Each row was made from one small tree. Brackets hold a mark, then the marks that hang from it, in alphabetical order. Every link used is in the known rows. Write each row's tree.
Known rows
(dimuf (kolabis dato)): [  9   4   3  -5   7  22   4 -11   8  27  -5 -28  23  19  -6  -6  22 -12
   6  -6  39]
(kesab tera (vipu (kolabis dimuf nilos))): [  2 -12  -5   7 -10  29 -13   2  -4  26  -2 -31  19  32 -11 -20  77  32
  28   8  -3]
(somez (dimuf (kolabis nilos vipu)) kotim): [ -1 -16   9 -19  -4  23  -3 -10   4  27   1 -26   6  35  -3  -3  70 -17
  -4   1  32]
(dato (kolabis dimuf nilos)): [ -9  -4   4 -20  12  35  -7  11   4   3 -16 -26   6  34   2 -23  52  13
  21 -18  -9]
(kisap (somez kotim)): [ 20   5  14   2 -30  11  14   1 -15  40  -2 -30  19  24  -8  -2  40 -14
   2  12  26]
(kolabis dato dimuf nilos vipu): [-12  -5 -30 -71   2  29 -13  -7  42  16 -16 -26  11  46  32 -33  70  15
  50 -15   4]
(kisap (somez dimuf)): [ 18  -4  28   5 -25  19   0  18  -6  24   0 -27  27  18 -15  -7  40  -1
  14  32  25]
(nilos (kolabis dato dimuf (vipu kesab))): [ -8   9 -15 -48  16  35  -5 -20  24   6  -6 -27  17  31   8 -20  60  -9
  27 -22   2]
(kisap (somez (dimuf (kolabis dato nilos)) kotim)): [ 20  -2  24 -11 -27   8   3   7  -2  35   1 -30  23  27  -3  -9  44  -9
   9  25  33]
(kotim (somez (dimuf (kolabis dato nilos vipu)))): [ 20 -13  20 -17 -15  14   3  10   1  36  -5 -31  27  25   6  -6  56   5
  11  21  40]
(dimuf (kolabis dato nilos (vipu (kesab tera)))): [ -5 -10  -7 -35  -4  28   6 -15  23  10  -8 -27  40  26  12 -16  43   9
  20 -21  51]
(vipu (kesab tera) (kolabis dato dimuf nilos)): [  6 -12  -6 -69 -15  32  -4   3  23  35  -5 -27  50  33  -3 -14  91  35
  43   1   7]
(dimuf (kolabis vipu)): [ -5 -14  -1  -1  11  33  10 -13   8  14 -12 -25  22  19  -3  -1  35  -8
   0 -23  47]
(kotim (somez (dimuf kolabis))): [ 23 -10  26   2 -13  14   3  10 -12  39  -1 -32  23  21  -9   1  52   1
   1  23  36]
(nilos kolabis): [  3  11   8   0   8  25   7 -15 -10  12  -7 -28  12  25 -15 -11  33 -12
   6  -3   8]
(kolabis dimuf nilos (vipu kesab)): [-24 -15 -29 -69   0  38  -7  -9  39  -2 -16 -27  18  41  19 -24  89  28
  38 -32   6]
(kotim somez): [ 24  -2  13   0 -19  14  13   5 -17  44  -6 -33  23  22  -5   1  47   2
   3  14  29]
(vipu (kesab tera) (kolabis dimuf nilos)): [  1 -19  -3 -55 -14  35   0   3  13  29  -8 -28  46  32 -13  -9  95  40
  35  -5   6]
(dato (kolabis (vipu kesab))): [-12 -16   4 -14   8  50   4   5   5  -3 -11 -21  25  15   3  -3  53  -7
   2 -30  22]
(somez (dimuf (kolabis vipu)) kotim): [  2 -14  11  -9   0  27  -4 -11   0  31   5 -25   5  29  -9   4  68 -28
 -12   0  32]
(dato (kolabis nilos vipu)): [-12 -19   4 -17   4  41   6   8   5  -4 -19 -22  18  27  13 -14  48   4
  13 -23  20]
(kisap (somez (dimuf (kolabis dato vipu)) kotim)): [ 18  -5  22  -8 -23  15   4   5  -1  34   2 -27  23  23  -2  -3  47 -18
   5  19  38]
(vipu (kolabis nilos)): [ 10 -23   4 -32  -9  24  12   9   7  36 -22 -24  29  29  -8   0  64  22
  22  11  18]

Write each row's tree
[  4 -10  -2  17  -6  34 -14   1  -9  30   2 -30  18  26 -17 -13  74  21
  20   7  -2]
(kesab tera (vipu (kolabis dimuf)))
[  5 -14   1  16 -17  28  -6   2 -10  26  -2 -30  25  27 -13 -15  67  27
  21  12  10]
(kesab tera (vipu (kolabis nilos)))
[ -2 -14 -17 -14   2  25 -12   5  18  19 -15 -29   6  29   0 -14  78  28
  23   2  -8]
(kesab (vipu (kolabis dimuf nilos)))
[-17 -15  -4 -30  14  43  -5   8  14  -3 -20 -23   8  34  15 -22  61  11
  23 -29   1]
(dato (kolabis dimuf nilos vipu))
[-21 -15  -7 -42  11  46  -5   6  20 -10 -18 -23  17  32  15 -20  70  15
  23 -36   3]
(dato (kolabis dimuf nilos (vipu kesab)))
[-10 -15  -8 -19 -10  46   6 -13   7  10   0 -24  36  20  -4  -3  64  -1
  10 -21  36]
(kolabis (vipu (kesab tera)))
[  9  -9  -2   6 -18  25  -9   2  -4  30   0 -30  28  27  -6 -18  65  23
  26  16  10]
(kesab tera (vipu (kolabis dato nilos)))
[ 18 -17  21 -11 -15  15   5  10  -4  33  -6 -31  25  25   2  -3  58   8
   7  18  40]
(kotim (somez (dimuf (kolabis nilos vipu))))
[ 13 -11  27   4 -17  21   2  14   0  19  -4 -26  30  17  -9  -6  38  -2
  12  20  39]
(kisap (somez (dimuf (kolabis vipu))))
[-20 -14  -3 -35   7  48  -6   6  13  -7 -13 -24  21  32  11 -22  69  17
  25 -34   4]
(dato (kolabis dimuf nilos (vipu (kesab tera))))
[ -7  10 -11 -41  12  37  -6 -21  16   8  -2 -27  21  32   5 -23  59  -7
  28 -20   4]
(nilos (kolabis dato dimuf (vipu (kesab tera))))
[-15 -19 -13 -41 -19  37   8  -9  16   1  -8 -26  39  32  10 -17  70  21
  25 -20  34]
(kolabis nilos (vipu (kesab tera)))
[  2 -11   6 -30  -6  21  -6 -10  11  31   3 -26   8  35   3  -6  67 -21
   1   5  33]
(somez (dimuf (kolabis dato nilos vipu)) kotim)
[ 15 -16   1 -46 -11  20   8   8  17  43 -19 -24  33  29   2  -5  60  16
  29  17  19]
(vipu (kolabis dato nilos))
[-10 -15   8  -7   4  52   4   4  -2  -1  -6 -21  29  16  -1  -5  53  -6
   3 -28  24]
(dato (kolabis (vipu (kesab tera))))
[  5  -7  -7  -3 -11  27 -16   1   2  30   0 -31  21  32  -4 -23  74  28
  33  11  -2]
(kesab tera (vipu (kolabis dato dimuf nilos)))
[-15  -4 -29 -79  -8  36 -13 -11  41  10  -5 -28  30  43  27 -34  83  23
  52 -22  10]
(kolabis dato dimuf nilos (vipu (kesab tera)))
[  1   6  -4 -23   9  30   5 -18   9  12  -8 -25  17  26   6 -15  38 -20
  16  -9  18]
(nilos (kolabis dato vipu))
[ -4  10 -11 -36  18  32  -5 -18  17  12  -9 -26   8  34   8 -22  51 -13
  26 -15   0]
(nilos (kolabis dato dimuf vipu))
[ 14 -10  22  -9 -25  13   6   6  -2  28  -3 -28  22  27  -1  -6  51  -7
   6  16  37]
(kisap (somez (dimuf (kolabis nilos vipu)) kotim))
[  2  -9 -19 -23   1  22 -15   4  24  24 -13 -29   8  30   7 -16  75  24
  29   6  -7]
(kesab (vipu (kolabis dato dimuf nilos)))
[ -5 -10 -18 -53 -11  26   3  -6  31  15 -14 -24  25  35  28 -22  51   5
  35  -6  32]
(kolabis dato nilos vipu)
[ -7 -14   0  -5   4  38   9 -16   7  10  -5 -26  35  17  -6  -1  44  -2
   2 -28  51]
(dimuf (kolabis (vipu (kesab tera))))
[ 10 -13  -7 -58  -1  23  -3   9  25  43 -20 -25  23  36   4 -12  73  23
  40  11   1]
(vipu (kolabis dato dimuf nilos))
[  9 -19   9 -27 -16  40  10   1  -1  35  -1 -25  55  16 -24   8  78  18
  14   1  26]
(vipu (kesab tera) kolabis)
